What can hang from each mark:
q_720: q_522
q_522: q_236 q_797 q_818
q_412: q_720
q_539: q_311
q_145: q_400
q_925: q_236
q_236: q_522 q_525
q_525: q_145 q_311
q_311: q_539

Every row comes from one small tree of marks. The marks that hang from a mark follow it in brackets, in the order of their numbers. Every link used is in the known rows. Which tree was each row made from?
Known rows:
q_925(q_236(q_522 q_525(q_145(q_400) q_311))): [-2.96, 3.16, 0.39, -3.38, -1.93, 0.30, 7.28, 2.74, -0.80, 0.01, 3.57, -1.80, 2.87, -2.42, -0.69, -0.32, -1.11, -0.65, 3.15, -1.37, -1.80, -0.66, 3.31, -0.89, -1.58]
q_525(q_145(q_400) q_311): [-4.45, 2.17, -1.56, -1.41, 0.59, 0.64, 4.48, 0.11, -3.14, 0.56, 1.88, -3.46, -1.33, -2.32, -0.02, -0.06, -2.20, -0.38, 2.32, -1.08, -1.68, 0.78, 0.03, -0.28, -2.11]
q_720(q_522): [0.96, 1.12, 1.66, 0.59, 1.62, 1.86, 0.48, 2.00, 0.84, 1.40, -1.32, -0.44, -0.90, -1.33, 1.97, 0.58, -0.33, 0.03, -0.14, 1.07, 0.29, 0.13, -0.33, -0.57, 1.35]
q_925(q_236(q_525)): [1.84, -0.03, -0.01, -2.78, -0.22, -1.61, 0.00, 4.22, 1.09, -0.96, 1.74, -0.78, 2.87, -0.52, 0.23, 0.60, -0.18, -0.41, 1.32, 0.62, 0.33, -2.05, 1.30, -0.61, 1.97]
q_925(q_236(q_522(q_818) q_525(q_145))): [-1.10, 1.45, 1.51, -1.69, -3.09, -0.55, 5.36, 0.70, 0.65, 0.12, 2.87, 0.86, 6.07, -1.96, -3.00, 0.06, 3.17, 0.61, 1.94, 0.94, -0.16, -2.17, 3.97, -2.75, -0.61]
q_720(q_522(q_236(q_525) q_818)): [3.27, 0.16, 1.92, 0.13, 0.83, 2.44, 0.94, 5.83, 1.94, 1.19, 0.48, 0.66, 2.54, -4.06, 0.70, 2.02, 1.38, -0.24, -0.50, 1.95, 1.05, -3.72, 2.56, -4.50, 2.77]
q_311(q_539): [-0.36, 1.50, -0.60, -1.92, 1.57, 0.41, -0.27, -1.74, -1.10, 0.36, 0.21, -0.03, 0.30, 0.56, -2.84, -1.11, -0.41, -0.21, -0.14, -0.90, -1.69, 0.79, -0.82, 0.83, 0.05]
q_236(q_522(q_797 q_818) q_525(q_145 q_311)): [-1.49, 0.97, 2.47, 0.23, -4.67, 0.77, 8.20, -0.13, -3.00, 1.69, 3.51, 3.19, 3.44, -3.78, -0.91, -0.37, -0.04, 2.39, -2.28, -2.08, 0.18, -2.94, 5.99, -3.47, -2.32]
q_412(q_720(q_522(q_236 q_797))): [-0.28, -0.36, 2.80, 0.16, -2.47, 2.74, 4.03, 8.49, 0.78, 0.96, -0.03, 1.04, 0.38, -0.19, 3.56, 2.75, 0.22, 2.92, -1.78, 2.67, -0.81, -2.47, 4.36, -0.60, 2.92]
q_925(q_236(q_522(q_818) q_525(q_145 q_311))): [-2.51, 2.12, 1.31, -1.98, -2.04, -0.68, 6.97, 0.91, -1.02, 0.27, 4.71, 0.94, 4.88, -4.24, -1.25, -1.11, 2.15, 0.40, 1.39, -0.34, 0.22, -2.24, 3.03, -2.73, -0.42]
q_412(q_720(q_522)): [-0.88, 1.47, 2.79, 1.38, 1.23, 1.10, 2.48, 4.17, 1.64, -0.08, -1.98, 0.95, -0.20, -0.04, 1.81, 0.42, 0.09, 0.76, -0.39, 2.50, -1.97, -0.02, -0.07, 1.66, 0.58]
q_522(q_236(q_525(q_145 q_311(q_539))) q_797 q_818): [-1.20, 1.02, -0.66, -2.96, -1.75, 0.98, 5.46, 3.13, -5.41, 1.16, 6.02, 0.27, 3.42, -4.71, -1.45, 0.31, -0.09, 1.72, -2.42, -1.48, 0.01, -4.55, 5.02, -4.11, 0.29]
q_525(q_145): [-1.79, 1.07, -0.74, -0.47, 0.10, -0.89, 1.90, -1.13, -2.42, 0.04, 1.80, -0.98, 0.91, -0.68, 0.45, 0.07, 0.08, 0.85, -0.02, 0.35, 0.17, -0.18, 1.00, -0.33, -1.24]
q_522(q_236(q_525(q_145 q_311)) q_797 q_818): [-0.55, -0.49, -0.30, -1.18, -3.17, 0.52, 5.62, 4.53, -4.02, 1.14, 5.16, 0.08, 3.37, -5.47, 1.20, 1.69, 0.39, 2.29, -1.63, -0.80, 1.21, -5.15, 6.25, -4.57, 0.11]
q_522(q_236(q_525(q_145(q_400) q_311)) q_797 q_818): [-1.79, -0.11, -0.73, -1.46, -3.86, 2.25, 6.29, 5.98, -3.25, 1.71, 3.99, -2.19, 2.03, -5.25, -0.75, 2.06, -0.48, 1.42, 0.35, -1.17, -0.70, -4.56, 5.40, -4.36, -1.03]
q_539(q_311): [-1.59, 1.04, -0.13, 0.39, -0.73, -0.74, 0.11, -1.54, 0.83, -1.16, -0.11, -0.32, -0.16, -0.77, -0.89, -1.65, -1.49, 0.18, 1.51, 1.38, 0.88, -0.68, 1.74, 0.62, 3.11]
q_925(q_236): [-1.20, -0.10, -0.12, -2.05, -0.26, -0.92, 0.17, 2.58, 1.26, -0.61, 1.11, -1.83, 1.37, 0.59, 0.20, 0.38, 1.09, -0.28, 2.16, 1.26, 0.77, -0.43, -0.55, 0.21, 1.80]
q_145(q_400): [-1.18, 0.58, -0.27, -0.47, -0.60, 1.37, 0.84, 1.57, 0.61, 0.36, -1.56, -2.11, -0.97, 0.63, -1.86, 0.69, -0.47, -0.64, 2.36, -0.40, -1.96, 0.62, -0.17, 0.19, -1.17]

Write each row's tree:
[3.57, -1.54, -0.02, -1.65, -3.74, 1.04, 1.38, 5.69, -0.84, 0.18, 2.39, 1.30, 1.74, -1.68, 1.10, 2.53, -1.27, 1.66, -1.89, -0.69, 0.78, -4.39, 6.05, -2.72, 1.87] => q_522(q_236(q_525) q_797)
[2.27, -0.97, 0.31, -0.66, -1.08, 0.96, 0.92, 4.34, 0.69, 0.06, 2.19, 0.67, 3.90, -3.13, -1.74, 1.95, 1.80, 0.10, 0.23, 1.18, 0.50, -3.70, 2.78, -3.78, 1.73] => q_522(q_236(q_525) q_818)
[-0.89, -0.60, 3.40, 1.06, -5.44, 2.34, 4.11, -0.69, 0.74, 1.77, -0.65, 3.12, 1.96, -0.01, -2.55, 0.68, 2.77, 2.77, -1.28, -1.01, -0.26, -0.73, 3.44, -2.19, -1.24] => q_236(q_522(q_797 q_818))
[0.42, -0.20, 3.22, 0.60, -4.18, 1.76, 5.68, 1.04, -0.77, 1.40, 1.67, 3.61, 2.97, -2.98, -1.46, -0.50, 0.33, 1.57, -2.43, -2.75, -0.39, -2.75, 4.38, -3.39, -0.99] => q_236(q_522(q_797 q_818) q_525(q_311))
[2.84, -1.97, 1.51, -0.59, -4.35, 1.68, 1.85, 5.60, 0.08, 0.82, 1.86, 1.69, 3.09, -2.59, -1.01, 2.44, 1.38, 1.94, -1.74, -0.01, 0.85, -4.96, 5.56, -4.04, 1.66] => q_522(q_236(q_525) q_797 q_818)
[-4.84, 3.98, -1.93, -3.40, 2.21, 1.31, 4.42, -1.05, -4.25, 0.45, 2.05, -3.67, -0.77, -1.73, -2.45, -1.41, -2.33, -0.75, 1.43, -1.96, -3.24, 1.38, -0.86, 0.88, -2.61] => q_525(q_145(q_400) q_311(q_539))
[0.16, 1.37, 3.05, -1.61, -2.79, 2.07, 5.90, -0.62, -1.65, 1.24, 1.93, 4.37, 2.87, -2.57, -3.81, -1.48, 0.36, 1.29, -3.27, -3.56, -1.84, -2.13, 3.69, -2.63, -0.92] => q_236(q_522(q_797 q_818) q_525(q_311(q_539)))
[1.43, 0.18, 2.35, -0.48, -3.57, 0.98, 5.67, 1.31, -1.15, 0.82, 1.92, 3.99, 1.42, -1.99, 1.07, -0.04, -1.70, 1.43, -3.03, -3.17, -0.17, -2.16, 5.49, -1.99, -0.65] => q_236(q_522(q_797) q_525(q_311))
[-0.65, -0.33, -0.34, -1.49, -4.48, 1.85, 4.57, 5.89, -1.90, 1.42, 2.54, -1.82, 3.43, -3.41, -2.41, 3.02, 0.44, 2.03, 1.14, 0.01, -0.63, -4.43, 6.24, -4.41, -0.87] => q_522(q_236(q_525(q_145(q_400))) q_797 q_818)
[-1.43, 1.94, 1.17, -1.26, -4.60, 2.08, 8.49, 1.70, -3.03, 1.61, 2.05, 0.48, 1.32, -2.14, -0.93, 0.15, -2.66, 1.31, -0.46, -3.21, -2.00, -1.49, 6.44, -1.87, -3.12] => q_236(q_522(q_797) q_525(q_145(q_400) q_311))
[0.27, 0.69, 2.77, 0.36, -5.35, 0.50, 6.66, 0.01, -1.78, 1.33, 2.28, 3.14, 4.68, -2.13, -2.38, 0.72, 1.78, 2.67, -1.98, -1.26, 0.00, -2.98, 6.62, -3.16, -2.67] => q_236(q_522(q_797 q_818) q_525(q_145))
[1.14, 1.02, 1.65, -0.60, -1.12, 0.60, 4.50, 0.04, -0.10, -0.10, 2.17, 3.03, 1.72, -2.09, 0.51, -1.42, -1.07, -0.30, -1.52, -2.12, -0.87, -1.07, 3.06, -1.26, -0.16] => q_236(q_522 q_525(q_311))
[-0.15, 0.87, 1.61, -0.37, -1.98, 2.54, 5.83, 5.89, -3.16, 2.48, 3.75, -0.07, 2.11, -6.59, 2.83, 2.08, -0.60, 1.73, -2.57, 0.16, 1.97, -4.33, 5.71, -5.06, 1.18] => q_720(q_522(q_236(q_525(q_145 q_311)) q_797 q_818))
[-1.37, 1.35, -1.90, -2.99, 0.00, 1.11, 4.96, 4.78, -2.80, 0.07, 4.28, -3.49, 1.24, -4.47, 0.72, 0.98, -2.49, -0.58, 1.93, -0.61, -0.83, -2.39, 3.87, -2.36, -0.16] => q_522(q_236(q_525(q_145(q_400) q_311)))
[0.98, 0.72, 1.85, -0.60, -4.67, 0.24, 5.98, -0.09, -2.29, 0.69, 2.00, 3.15, 3.48, -1.15, -0.34, 0.42, -0.98, 2.59, -2.52, -1.71, -0.13, -2.14, 7.01, -1.94, -1.90] => q_236(q_522(q_797) q_525(q_145))
[0.75, 1.03, -0.47, -2.87, 1.27, 1.57, 2.57, 3.07, -1.55, 0.06, 4.35, 0.80, 2.61, -4.44, -2.13, -0.45, 0.50, -0.61, -1.03, -0.90, -0.73, -3.44, 1.25, -3.38, 2.21] => q_522(q_236(q_525(q_311(q_539))) q_818)
[1.43, -0.01, -0.62, -3.78, -0.93, 1.44, 2.71, 4.48, -3.47, 0.37, 4.60, 0.98, 1.42, -2.77, 0.53, 0.67, -2.02, 0.84, -2.91, -2.58, -0.43, -3.52, 4.16, -2.30, 2.05] => q_522(q_236(q_525(q_311(q_539))) q_797)
[-0.93, 2.27, 0.74, -1.15, -1.18, -0.23, 6.72, -1.46, -2.54, 0.11, 3.69, 2.31, 2.66, -3.33, 0.76, -1.52, -1.16, 0.29, -0.92, -1.85, -0.11, -1.22, 4.04, -1.87, -1.83] => q_236(q_522 q_525(q_145 q_311))
[-2.24, 3.77, -0.07, -5.10, 0.11, -0.62, 6.47, -0.24, -2.29, -0.41, 5.33, 0.79, 3.87, -2.23, -1.47, -2.13, -0.54, -0.69, 0.67, -1.99, -1.24, -0.98, 2.45, -0.38, -0.14] => q_925(q_236(q_522 q_525(q_145 q_311(q_539))))
[1.40, 0.45, -1.71, -2.03, -0.88, -0.38, 2.17, 3.46, -1.83, -0.37, 4.18, -0.63, 3.25, -3.07, 1.11, 1.13, -0.71, 0.36, 0.04, 0.62, 1.03, -3.29, 4.94, -2.92, 0.92] => q_522(q_236(q_525(q_145)))
[-3.18, 4.05, 0.57, -2.76, -0.13, 2.34, 8.17, -1.35, -2.13, 1.04, 2.63, 0.27, 3.06, -3.76, -5.89, -1.79, 0.08, -0.59, 1.23, -2.38, -4.04, -0.51, 2.16, -2.14, -3.14] => q_236(q_522(q_818) q_525(q_145(q_400) q_311(q_539)))
[-1.45, 2.08, -1.71, -3.28, 1.26, 0.70, 4.41, 2.14, -3.97, -0.05, 5.63, -0.45, 3.77, -5.37, -1.81, -0.62, 0.84, -0.60, -0.58, -0.40, -0.39, -3.48, 2.35, -3.66, 0.34] => q_522(q_236(q_525(q_145 q_311(q_539))) q_818)
[-0.65, 1.23, -1.41, -4.13, -1.15, 0.51, 4.98, 3.25, -6.13, 0.56, 6.10, -0.16, 2.52, -3.56, 0.94, 0.25, -2.39, 1.32, -2.40, -2.25, -0.02, -3.47, 5.69, -2.38, 0.95] => q_522(q_236(q_525(q_145 q_311(q_539))) q_797)
[-0.82, 0.72, -0.63, -1.64, -0.36, 0.20, 4.35, 3.39, -2.82, 0.06, 5.40, -0.39, 3.35, -5.82, 0.94, 0.13, 0.98, 0.32, -0.03, 0.50, 0.95, -4.00, 3.54, -4.59, 0.62] => q_522(q_236(q_525(q_145 q_311)) q_818)
[-1.11, 0.29, -1.33, -2.69, -3.12, 1.66, 6.07, 6.21, -4.10, 1.33, 4.35, -2.32, 1.20, -3.80, 1.17, 2.05, -3.13, 1.33, -0.42, -1.45, -0.50, -3.58, 6.21, -2.94, -0.60] => q_522(q_236(q_525(q_145(q_400) q_311)) q_797)
[-1.06, 3.68, 0.10, -3.04, 0.44, 0.32, 6.56, -3.25, -3.50, 0.10, 4.02, 2.61, 2.80, -2.61, -1.64, -2.46, -1.19, -0.48, -1.51, -2.63, -1.81, -0.53, 3.34, -0.81, -1.74] => q_236(q_522 q_525(q_145 q_311(q_539)))
